(in the rows, 128 means zero)
Known rows, with every step that occurs:
U -> T -> K -> C: [137 137 126 100 140 160 158 138 102  94 149  89 104 130 119 151 159 148
 116 128 114 136 147 115 161  97 120 139  89 121 130 149]
T -> K -> A -> U -> X -> V: [117 159 170 107  84 139 142 123 160 108 111 101 182  95 106 189 158 107
 152 163 106 116 115 175 162  84 121  94  86 151 141 134]
V -> X -> U: [143 141 127 122  96  79 123 162 149 109 120 115 132  90 139 131 151  82
  89 132 116 118 114 140 118 117 119 129 114 119 147 137]
M -> T -> U -> A -> G -> C -> K: [169 164 128 126 160 138 161 113 168 105 166  97 121 146 103 156 138 138
  29 102 112 103  86 138 155 152 101 127 134  73 180 157]
Z -> M -> T -> K: [124 150 153 148 147 179 149 158 153 128 165  94 147 130 110 148 149 159
 114 123 131  88 159 143 148 111 117  98  82 138 117  88]
K -> A -> U -> Z: [137 133 137  97 139 135 102 134 161 108 160  90 131 112 142 139 162 115
 107 102  93 106 109 152 181 104 127 105 125 129 126 136]
T -> U -> X -> V: [156 126 142 154  93  90 140 140 169 115  98 124 185 116 102 173 134 108
 137 177 133 124 106 143  99 143 136 117 123 125 160 131]
X -> U -> T -> K -> A: [138 131 124 117 109 127 157 167 135  99 148  94 143  80 127 145 177 119
 114 115 104 116 155 144 183  69 134 135  71 109 136 139]
T -> M -> C -> K -> A -> U -> X -> V: [ 97 148 171 120 110 125 169  85 180 103 146  99 138 101  93 190 137 119
 175 135  98 107  94 226 150  80 111  92 129 142 132 108]
Z -> M -> C -> K: [121 143 149 151 155 135 146 108 138 123 159  99  89 141 134 155 125 131
 132 112 109 102 138 143 120 128 119 108 142 125 120  98]
A -> G -> C -> K: [139 169 122 106 136 138 151  71 124 124 147 117  81 168 124 137 112 128
  76 109 116 120 113 137 132 131 105 141 135  97 148 163]
C -> K -> A -> U -> X: [113 145 143  90 127 139 128  93 164 111 128  94 143 118 141 175 153  80
 163 135 109 117  98 160 168  53 128 115 125 118 124 136]
Z -> U -> T: [140 111 140 126 125 134 127 124 144  85 143 103 139 110 123 145 165 133
 117 160 123 129 123 111 154 116 128 136 127 145 128 124]
X -> U: [144 132 138 132 113  98 136 144 147 115 121 128 143 100 131 135 132 106
 117 123 124 116 128 143 121 108 120 128 122 111 141 123]
C -> K -> T -> M -> Z -> U -> X -> V: [108 163 205 160  94 159 174  94 183  74 117  75 152 118 112 179 170 123
 178 165 136 113 111 205 127  90 102 115 139 162 121 105]
G -> Z: [143 145 140 123 156 138 125 122 135  93 143 120 127 133 127 121 150 120
 133 108 120 123 128 132 137 144 111 128 125 138 129 130]
G -> Z -> M -> T -> U -> X: [166 136 160 166 161 138 138 148 210  86 152  81 180 127 102 162 175 116
 135 134 136  73 116 136 131 136 118 100 113 128 139  89]
T -> U: [146 118 122 141 122 122 132 144 141 127 128 117 146 132 129 125 135 125
 120 132 123 119 116 122 125 148 131 132 132 106 139 141]
X -> U -> Z: [159 134 133 132 128  88 121 168 163 106 141 117 138  99 139 136 141 112
  86 109 116 113 129 148 129 116 122 119 116 113 147 124]
G -> C: [138 146 128 127 131 128 130  98 137 122 122 108 116 153 117 136 118 136
 113 124 132 116 119 114 126 141 115 132 126 108 131 153]
G -> Z -> M -> C -> K -> A: [136 156 153 133 183 153 143  99 150  97 179  76  83 151 135 139 164 107
 153  76  86  98 138 157 152 123 112 109 130 135 117 107]
Z -> U -> X: [127 133 159 131 103 122 132 115 164 112 100 117 168 124 124 160 150 105
 151 182 137 127 101 129 120 104 123 120 131 157 133 115]
V -> X -> U -> T -> M: [137 120 119 129  96  85 147 171 156  78 162  97 124  58 120 133 163 115
  90 125 125 104 123 161 150 105 121 129 105 122 135 123]
C -> K: [123 143 120 115 148 140 134 113 126 125 143 123 109 146 141 138 123 115
 133 119 121 138 129 138 130 107 124 137 128 110 128 135]
U -> Z -> M: [159 135 141 150 151 127 107 154 156 116 163  91 115 129 144 138 141 131
  97 113 123  92 141 128 131 145 127  99 126 138 122 104]
U -> A: [146 135 139 129 137 115 127 146 131 109 125 121 131 100 133 141 139 122
  96 118 124 128 111 123 146 147 121 117 139 131 143 133]
G -> A -> U: [129 152 153  99 113 148 116 116 152  88 152 135 130 125 123 144 154 112
 122  88  97 114 106 127 159 117 108 124 146 130 131 125]
M -> C -> K -> T -> U -> Z: [113 143 135 164 137 138 149 139 157 111 151  77 106 145 124 139 157 154
  95 105  90 120 124 148 141 157 110 133 134  85 160 139]
K -> A -> G -> C: [144 151 122 107 117 135 142  80 129 138 138 106  95 154 115 118 134 124
  86 104 107 111 115 135 149 130 120 133 123 112 145 163]
K -> T: [100 138 147 148 108 151 135 121 130 123 112 100 126 130 122 120 150 148
 132 129 126 124 138 131 138 139 114 138 125 115 135 130]
C -> K -> A -> U: [116 145 135  84 146 158 123  95 144 113 153  95 120 131 148 148 148  98
 144 107  97 118 109 159 175  77 121 123 132 111 118 144]
K -> A -> U: [121 130 143  97 125 144 115 110 146 118 138  99 138 112 134 137 151 109
 139 116 103 108 109 148 172  99 125 113 131 128 118 136]
K -> T -> U -> A: [136 134 152 163 110 136 138 156 146 104 110  83 150 107 127 130 166 139
  92 123 117 114 110 119 150 180 109 130 141  95 161 148]
C -> K -> A -> G -> Z -> M -> T: [154 165 148 116 189 178 147 101 167  99 208  87  98 156 121 129 176 109
 104  73  97  85 139 173 169 105 110 112 111 131 135  99]
G -> Z -> U -> A -> K -> T -> M: [143 172 193 150 131 174 175 120 143  49 136  81 127 109 110  98 201 155
 121 105 120 114 102 157 168 163  71 108 148 143 147 129]
X -> U -> A -> G -> C: [178 167 151 126 109  82 147 118 147  97 123 114 117  95 119 145 131 114
  27 105 115  97  95 136 136 152  93 120 138  98 177 155]

Rows:
[156 157 124 113 116 137 152 127 116 100 140 159 103 146 113 113 153 121
 122  78 109 140 122 112 137 118 126 130 144 113 147 135]
G -> A -> K
[173 141 157 148 145 142 150 130 200 100 169  79 158 128 101 145 190 103
 110 114 113  66 113 158 153 126 123 100 109 134 153  98]
K -> A -> G -> Z -> M -> T -> U -> X
[141 117 123 145 143 139 142 153 169 127 149 116 165 133 102 135 144 143
 111 128 128 112 117 136 136 130 131 127 117 105 144 118]
M -> T -> U
[128 185 173 145 126 168 181  84 137  80 151  63  74 124 122 141 154 155
  67  75 123  88 104 176 167 140  82 124 159 105 138 156]
U -> A -> G -> C -> K -> T -> M -> Z
[176 162 148 170 113 154 142 163 158  83 160  85 107 154 123 112 195 139
  86  69  97  91 132 106 146 168 116 113 144  90 158 126]
G -> A -> K -> T -> U -> Z -> M
[139 128 149 153 157 151 129 141 168 126 162 100 139 130 110 144 140 143
 121 122 136  85 142 137 133 120 127 102 117 134 119  80]
Z -> M -> T
[143 164 127  91 162 157 144  88 125 103 175 114  86 154 137 114 162  95
 113  79  89 128 125 164 164 114 112 138 124 125 143 147]
C -> K -> A -> G -> Z
[167 127 161 178 122 111 142 152 211 112 132  96 196 117  84 187 146 122
 129 171 140  83 117 151 104 136 134  91 109 131 152  82]
Z -> M -> T -> U -> X -> V
[ 92 139 136 140 143 142 174 107 135 125 167 122  91 133 113 135 115 153
 149 102 116 122 124 185 133 114 111 121 136 125 121 110]
T -> M -> C -> K
[133 157 111 101 154 150 138  81 138 131 144  92  96 176 134 139 132 111
 134 100 111 126 121 135 154  98 121 143 118  90 126 166]
G -> C -> K -> A
[109 143 139 154 105 142 154 120 162 115 103  86 152 141 129 155 156 115
 148 152 129 124 114 137 130 118 121 144 125  85 153 142]
C -> K -> T -> U -> X
[ 92 153 168 172 134 160 152 103 143 118 142  69  87 143 128 147 146 150
 136 112 106  98 148 145 127 140 104 116 139 112 127 100]
Z -> M -> C -> K -> T
[124 164 166 165  77  91 190 164 141  79 120  85 101  53 102 118 177 140
  69  99 105 105  99 176 143 149  88 101 140 106 172 129]
V -> X -> U -> A -> K -> T -> M -> C
[160 122 134 147 152 127 141 173 172 108 145 109 167 104 105 148 154 138
  79 119 125 110  99 130 153 151 123 115 128 105 159 122]
M -> T -> U -> A
[144 168 157  93 135 150 148  72 161  88 147 103 126 148 133 145 185  70
 137 132  98 127  98 164 156  91 107 130 125 156 149 136]
C -> K -> A -> G -> Z -> U -> X
[155 133 127 153 164 128 136 145 170 125 185  63  98 150 144 148 158 117
 109  86  82  90 126 152 148 135 134 105 130 105 135 120]
T -> U -> Z -> M -> C -> K -> A
[ 82 141 158 112 120 140 170  89 173 112 152  91 125 106 114 172 143 120
 178 118 103  99  93 207 168  63 113  99 134 132 120 111]
T -> M -> C -> K -> A -> U -> X
[108 123 119 119 131 142 187  97 127 109 202 104  65 109 103 132 150 154
 107  87  90 114 128 191 181  95 128 130 127 125 137 121]
U -> T -> M -> C -> K -> A -> G
[142 138 173 138  90 106 133 111 171 104  94 127 181 118 106 177 145 102
 150 198 134 136 102 148 102 123 120 112 124 168 148 111]
Z -> U -> X -> V
[151 121 117 121  99  72 124 170 149  80 139 100 128  64 129 146 169  93
  74 137 116 118 123 123 143 106 132 136 107 114 149 138]
V -> X -> U -> T
[160 149 139 123 104  68 120 179 151  91 117 108 135  62 144 145 160  76
  56 122 112 119  98 134 135 136 113 117 125 121 161 141]
V -> X -> U -> A
[129 160 136 100 135 166 158 129 103 125 131 106 108 156 127 136 140 138
 131 121 115 137 140 130 134 107 106 131  95 127 129 149]
T -> K -> C
[128 149 143 131 138 140 157  88 130 137 174  97  67 143 132 138 141 118
 106  92  84  94 132 165 142 118 122 108 140 130 134 108]
Z -> M -> C -> K -> A -> G
[172 166 162 128 165 148 152 182 180 102 179  66 128 129 121 160 165 137
  80  96 110  82 153 160 141  90  98  97  72 117 139  95]
X -> U -> Z -> M -> T -> K -> C
[152 156 166 115 131 147 134  93 139  84 150 123 123 138 123 113 167 115
  97 128 108 118 108 141 138 153  93 125 139 165 145 128]
A -> G -> Z -> U
[124 125 124  85 149 152 125 104 143  83 172  81 114 105 139 161 166 110
 130 112  95 117 118 142 202  66 135 130 125 106 120 144]
C -> K -> A -> U -> T
[158 148 158 144 161 145 119 126 147  90 156  93 119 134 137 126 154 116
 134 106 123  91 140 127 129 154 110 108 130 146 116 106]
G -> Z -> M
[120 130 122 126 121 152 149 154 113 101 150 110 131 102 119 148 154 155
 108 135 123 129 154 118 168 110 133 133  85 126 129 139]
U -> T -> K
[121 126 114 114 123 161 149 150 116 112 156  93 127 106 122 140 173 141
 125 121 108 129 155 130 192  86 144 135  77 125 125 146]
U -> T -> K -> A
[123 127 130 123 117 110 195 113 145  99 195 104  80  83 107 136 154 132
  97  81  87 100 128 207 173  75 120 130 120 107 150 114]
X -> U -> T -> M -> C -> K -> A -> G
[139 135 150 141  99  93 135 123 157 115  96 134 166 110 102 175 124 109
 144 174 137 135 117 150 103 124 133 113 117 146 150 118]
U -> X -> V
[155 132 142 152 173 142 116 165 184 116 183  90 133 129 118 147 150 147
  88 109 128  86 141 142 142 128 128  92 110 136 127  79]
U -> Z -> M -> T
[159 135 153 115 134 141 138 101 140  54 169 108 119 112 114 127 186 125
  83 135 107 120 116 126 163 143 105 134 131 161 147 129]
A -> G -> Z -> U -> T
[182 150 145 133 119  85 156 159 129  91 112 128 132  74 128 134 148 107
  80 109 120 121 106 132 136 120 117 106 143  96 165 140]
X -> U -> A -> K
[153 111 128 133 118  91 138 152 148  86 139 113 138  74 124 148 151 120
 103 128 123 115 136 128 146  98 132 135 114 106 142 124]
X -> U -> T
[109 148 136 130 140 175 155 156 143 131 152 121 155 130  99 143 145 162
 114 126 127 123 146 147 154 102 119 118  78 129 132 113]
M -> T -> K
[108 169 180 166 161 169 149  96 151  84 158  64  85 147 124 138 167 141
 141  91  97  93 145 149 138 156  87 117 135 123 128 103]
G -> Z -> M -> C -> K -> T
[150 113 155 132 129 137 128 126 144  66 146  87 132  96 132 157 179 123
 121 146 125 114 119 119 160  96 138 125 146 158 108 122]
M -> Z -> U -> T
[172 180 144 113 130  96 155 103 145  93 136 110 100 113 133 155 126 102
  34  95 108 108  97 145 139 130  90 129 139  80 177 162]
X -> U -> A -> G -> C -> K
[157 120 142 167 151 145 134 158 181 125 163  89 159 135 111 142 148 141
 113 126 132  78 130 130 130 141 129 106 122 112 130  94]
Z -> M -> T -> U
[122 151 183 196  99 119 166 112 183 105 111  68 143 131 100 190 151 129
 144 163 111  93 124 159  99 155 111 105 134 110 160 104]
Z -> M -> C -> K -> T -> U -> X -> V
[107 145 167 190 111 135 164 114 175 114 119  59 131 136 121 172 156 130
 146 145 117  87 122 141 116 140 115 114 139  98 145 108]
Z -> M -> C -> K -> T -> U -> X
[170 190 132 103 112  77 143 121 147  86 136  98  89 103 138 154 144  76
   4 104 100 110  84 142 139 139  88 129 132  88 182 176]
V -> X -> U -> A -> G -> C -> K
[157 146 150 158 115  64 118 181 176  99 158  78 105  85 138 152 161 100
  55 110  94  80 123 148 115 145 116  90 121 135 148 101]
V -> X -> U -> Z -> M -> C
[117 108 137 108 126 152 140 121 154  87 178  82 129  80 115 138 165 143
 142 108 112  94 117 169 203  85 129 115 122 131 107 124]
K -> A -> U -> T -> M
[123 105 122 137 129 135 153 138 136  96 170 110 120  95 109 128 141 162
 130 122 135 113 135 150 159 115 132 130 118 131 117 116]
U -> T -> M
[164 150 125  99 143 134 159 108  96 113 121 117  85 158 120 117 137 127
 130 113 121 141 118 117 118 108 121 122 140 107 140 151]
A -> K -> C
[182 156 137 102 152 123 160 127 101  94 117 112  87 131 125 130 147 123
  99 106 116 142 101 111 137 128 113 111 151 108 155 156]
U -> A -> K -> C
[125 181 194 150 134 184 167  89 165  63 139  42 108 133 131 152 174 146
 114 105 129  95  94 165 167 127  76 122 159 124 117 145]
G -> C -> K -> T -> M -> Z -> U -> A
